Each row comes from the steps of one path. Every step used is in the known rows, and no mark comes twice. Write the path behind each row, first mark first.
Known rows:
lubone-davab-zudom-gugot: [ 23 -11  -7 -37 -10 -12   5  -1  16 -20  -2   2  -7  -9 -24  19   5 -12
   4  -6   5  24  10  -9 -13   7 -33 -24]
davab-zudom-gugot-gute: [  3  -3  -1 -26  -6 -18 -16   1  14   0 -12  -9   4   8 -32   7   4   8
   8 -16   6   6  13 -10 -17  25 -19 -29]
davab-lubone-gugot: [  2  -1  -1 -18   4   8  -3  -6   2 -11  -9  -8  -4   6  -9  14  -2 -17
 -12   2 -23   9  -6  -8 -11  22 -10   8]
gute-gatid-gima-davab: [ 14  22   1  25  15  -5  22 -36  -9 -14   1  -9  15   4   6  31  -4  -8
  16 -18  18  10 -23  15   3  21  -7 -10]
davab-zudom: [ 10  -5  -8 -15   3  -9  -4 -10   3   0   4  -4  -8   0 -17  -5   2   4
  12   1  -4  11   5  -2  -8   1  -8  -1]
davab-lubone-gugot-gute: [ -6  -4  -5 -13  -2  -1 -18  -2  -4  -4 -17  -7   7   7 -13  16   3 -17
  -5  -2 -15  -4   4 -12  -8  29 -12   0]
lubone-davab-gima-gatid-gute-gugot: [  4 -10   5   2  -1   2   9 -11 -22  -3  26  12  38  -2   9  32  27 -37
  -6   9  17 -28 -14  -6 -20  -4 -14  26]
tileg-davab-lubone-gugot: [  4  -4 -19 -15   2   8   2 -18  12  -1   8   8   3  -5  -4   6 -22 -29
  -3   5 -16   1  -6 -11 -19  11 -16  22]
lubone-davab: [ 12 -13  -5 -10  -8  -1   1   6  -4 -12   4  11   6 -17   5  12   4 -20
   1   5   7   6   9  -4   6  -9 -15  -5]
gima-gatid: [-17  -3   3  -6   0   2  17 -11 -12   3   2  -5   6   6  -9  21   7   3
  -4  10  10  -4  -1   5  -6   7   0  10]
lubone-gugot-gute: [-17  -5   1  -5  -6 -13  -6  13  -1   4 -20  -2  15  -1 -15  18   9 -13
  -9   0   0 -16   8 -15  -2  21  -9  -5]
lubone-davab-vena: [ 14 -12  -7 -16 -19  10  -1  -7   7  -1  -2  11  -4  -4   3  14   7  -3
  22  28   9   4  21   1  -1 -14 -18   5]
gute-gatid-gima: [ -7  10   4  18  13   1  15 -17 -10 -19  -1   0  20   4   1  19   9  -3
  19 -17   7  -1 -22   9  -4  13  -2 -18]
gatid-gima-davab: [  9  22  12  19   1   0  20 -35  -5  -4  -6  -7   3  -2   3  22 -11  -7
   4  -5  19   8 -20   3   5  22  -1   6]
gima-gatid-gute-gugot: [-26   3   6  18   4 -13   0 -16 -15   7   8 -13  37   4  -9  28  23  -4
   4   3  15 -29 -22 -14 -28   4  -5  17]
zudom-gugot-gute-gatid-gima-davab: [  8  24   8  17   2 -12  10 -24   5 -14 -14 -13  24  12  -9  42  -4  -3
  11 -37  30   5 -19   6  -8  44 -21 -37]
vovap-davab-lubone-gugot-gute-gatid: [  5   4  -5   0   4 -10 -10 -16  -9  -8 -21 -14   1  21  -1  28   6   4
  22  -6  -4  -2  -5  -5  -6  29 -34 -12]
zudom-gugot-gute-gatid-gima-davab-tileg: [  5  21   5  11  -2   6   0 -45   3  -4  -1   0  13  22  -3  29 -20   5
  20 -32  22  16 -12  16 -14  38 -20 -28]
gute-gatid: [  4  -1  -9   5   8  -5   3  -3  -3 -12   8  -1  11   6   4   7   7  -2
  11 -13   1   2  -5  11  -3   1  -8 -16]
vovap-gatid-gima: [-23  16  26  12   9   3  26 -19  -4  -5 -14   0  19   6   0  13   7  -6
  20 -24   3  -5 -21   1  -9  14  -9 -19]
tileg-davab-vovap-gatid-gute-gugot: [-19   8 -13  11   8 -11   3 -15  16  16  26  20  43  -2   3 -25   9 -21
  30 -34   8 -30 -16 -13 -47 -20 -28   1]
gute-gatid-gima-davab-lubone: [ 27  21  -4  19  18   9   7 -50  -9 -22   2 -15   9  15   6  31 -11 -13
  17 -20   4  19 -28  17  -3  28 -11  -2]
gima-gatid-gute: [-30  11   8  15   5 -11  15 -17 -16   3   7 -16  14   7  -2  35   7   1
   4   2  12 -22 -18  -2 -14   8   0  19]
lubone-gugot-gute-gatid: [-13  -6  -8   2   5 -19  -2  12  -5  -8 -10  -4  24   5 -10  26  17 -14
   1 -13   1 -13   1  -1  -6  20 -18 -21]

Write each row's path:
[ -4  19   5  10   7  -5  -1 -30 -17 -15 -29 -11  12  18  -4  39   5   2
  28 -12   5  -4 -22  -6  -8  43 -27 -15]	vovap-davab-lubone-gugot-gute-gatid-gima
[-22  14  -2  -2   6   9  33 -20  10   7  15  32  22  -6  -2 -19  -6 -17
  24 -35   6  -8 -14   4 -26  -7 -15  -9]	tileg-davab-vovap-gatid-gima
[ 15  20  -2   6  18   3  18 -43  -5 -27  -8 -17  12  11  -3  45  -3 -24
   4 -17  -5  17 -32   6  -7  44 -18  -3]	gute-gatid-gima-davab-lubone-gugot
[ 12 -15  -5 -16 -12  19  -9 -14  -4  -1  16  26  -3  -8  12  -3 -12 -15
  10  15  -4  15  18   6  -2 -18 -16   5]	lubone-davab-tileg
[ -3   9   1  -5   4 -19   0 -14   4 -21 -13  -9  22  11 -31  27  13   4
  27 -36  15   6 -11   0 -22  37 -24 -47]	davab-zudom-gugot-gute-gatid-gima
[  8   8   3 -12   2   4   1 -19  -2  -5 -19 -13 -21  12   1  17  -7   8
   3  10 -13   8 -11 -13  -4  23 -24  11]	vovap-davab-lubone-gugot
[ 20   8  11   0  -3  17   9 -10  -8   7   3  12 -22  15  17  -7  -5  13
   3   7   3  -5  -5   6   8   6  -5  13]	vovap-davab-gima
[  3  21   9   2   3 -22   4 -28  -1 -12 -26 -11   6  19 -21  28   8  27
  42 -29  25   6 -15  -4 -15  39 -36 -43]	vovap-davab-zudom-gugot-gute-gatid-gima
[ 27   4 -12 -10   5 -26  -7 -23  16 -10  -3 -20   7  16 -25  28   2  -1
  17 -32  18  20   6  10 -13  36 -31 -33]	gima-davab-zudom-gugot-gute-gatid
[ -4  -4 -11  13   3 -13 -13   4  -6  -6  -2  -5  22   9  -2   9  12   0
  19 -16   8 -11   4   9  -3   9 -12 -23]	gugot-gute-gatid
[  6  15   2  -8   6   1  21 -18  10   7   8   5   1  11   1 -11  -1  -7
   7 -32   4  15   1  13  -8   1 -22 -10]	gima-davab-vovap-gatid
[-14  10   2  23   6 -10   0 -10 -15 -10 -10   0  33   5  -4  21  12  -8
  24 -23  16 -14 -13   6  -2  19  -5 -25]	gugot-gute-gatid-gima
[  6  19   1  29   8 -12   5 -32 -12  -7  -8  -9  27   6   2  33  -1 -13
  21 -22  24   1 -15  11   3  28 -10 -16]	gugot-gute-gatid-gima-davab
[ 23  23   7  12   5  13   6 -49  -7  -9  -4 -12   0   8   3  23 -19 -13
   8  -9   3  18 -21   6  -1  31  -1  13]	gatid-gima-davab-lubone
[ -3  -9  -6  -7  -2  23  29 -14  -4  14  30  22   6   1   6   3 -12 -22
  -7  13  11 -17  -5  12 -10   1   2  35]	tileg-davab-gima-gatid
[  4   8   6   1  -4  18  -6 -30  -4  19   3  13 -27  15  14 -12 -23  31
  22  13   0  11   7   3  -2  -6 -13   9]	vovap-davab-tileg
[ 20  25   1  12   7  -1  -4 -41   2 -21 -13 -20  20  22  -9  43  -8  -8
  16 -41  16  16 -21  11 -13  55 -22 -28]	zudom-gugot-gute-gatid-gima-davab-lubone
[ 18  14   2   0   1  10  -9 -28  -7  -2 -10  -8 -23  15   9   3 -11  19
  17   6  -3  12  -5  -2  -1  10 -15  10]	vovap-davab-lubone
[ -6   3   4  -9 -11 -10 -11  11  12  -1 -15  -7  11   7 -17  13   1   6
  -3 -20  13  -6   5  -7  -9  23 -11 -27]	zudom-gugot-gute
[ 11  24  -1   0   1   7  20 -28  -1  -1   4  11   2  -1  -3   0  -5  -8
  -2 -20  12  14 -11   9  -1  13  -3   4]	gatid-gima-davab-vovap
[ 14  13  -5  16  13 -22   1 -42  -9 -10  -3 -14  22   8 -16  29   4  -8
  34 -20  20   9  -7  10  -4  32 -18 -18]	gugot-gute-gatid-gima-davab-zudom
[ 23  20   2  -4  14 -15  21 -42  11 -24  -4 -16   4   9 -20  35  -4   0
  20 -34  16  28 -23   9 -15  40 -26 -29]	gute-gatid-gima-davab-zudom-gugot
[ -9  -1  -6  15   2   5  10 -22  -8  18  39  14  38   1   6  10   5 -27
   0   4  16 -44 -23  -6 -33  -2  -5  43]	tileg-davab-gima-gatid-gute-gugot
[  6  19   8   7   2  -3  -2 -36  -6  -6 -25 -16  14   7 -12  41  -9 -25
  -2  -8   3   4 -15  -7  -2  51 -11   8]	gatid-gima-davab-lubone-gugot-gute
[-22  13 -12   9   5  -6  15 -18  14  15  26  18  22   1   6 -18  -7 -15
  27 -37   2 -22 -12  -2 -34 -16 -22   3]	tileg-davab-vovap-gatid-gute
[-11   6  10 -12   0   7  30  -7  -2 -14   2  28  22  -8   1   1  16 -26
  16 -32   7   7  -3   3 -10  -5 -27 -27]	lubone-davab-vovap-gatid-gima
[ 27 -13   0 -13  -8  16   7   6  -7 -10  16  25   1  -6  14   4   5 -31
 -10   7   2   1   8   7   8  -6 -10   7]	lubone-davab-gima
[-23  17  13  -5   7   7  26 -14   0  -5  -2  18  15   7  -5 -11  12  -6
  16 -35   0   0 -13   6 -16   6 -11 -23]	davab-vovap-gatid-gima
[ 11  19   2  19  10  18  12 -53  -9  -5  13   4   5  14  15  15 -19   0
  20 -11   9  20 -17  23  -5  14  -8  -3]	gute-gatid-gima-davab-tileg
[  4  10   5  -1 -15  10   1 -23   7  16 -16  -3 -26  18   8   4  -2  41
  34  25  10  -1   8  -3  -2  -1 -14  11]	vovap-davab-vena
[ -5  11   2  13   4   3   4 -42  -7  -1  -4   4  21  13   0  33 -12 -14
  11 -10   7   7  -9   7  -7  33 -18  -9]	lubone-gugot-gute-gatid-gima-davab-tileg
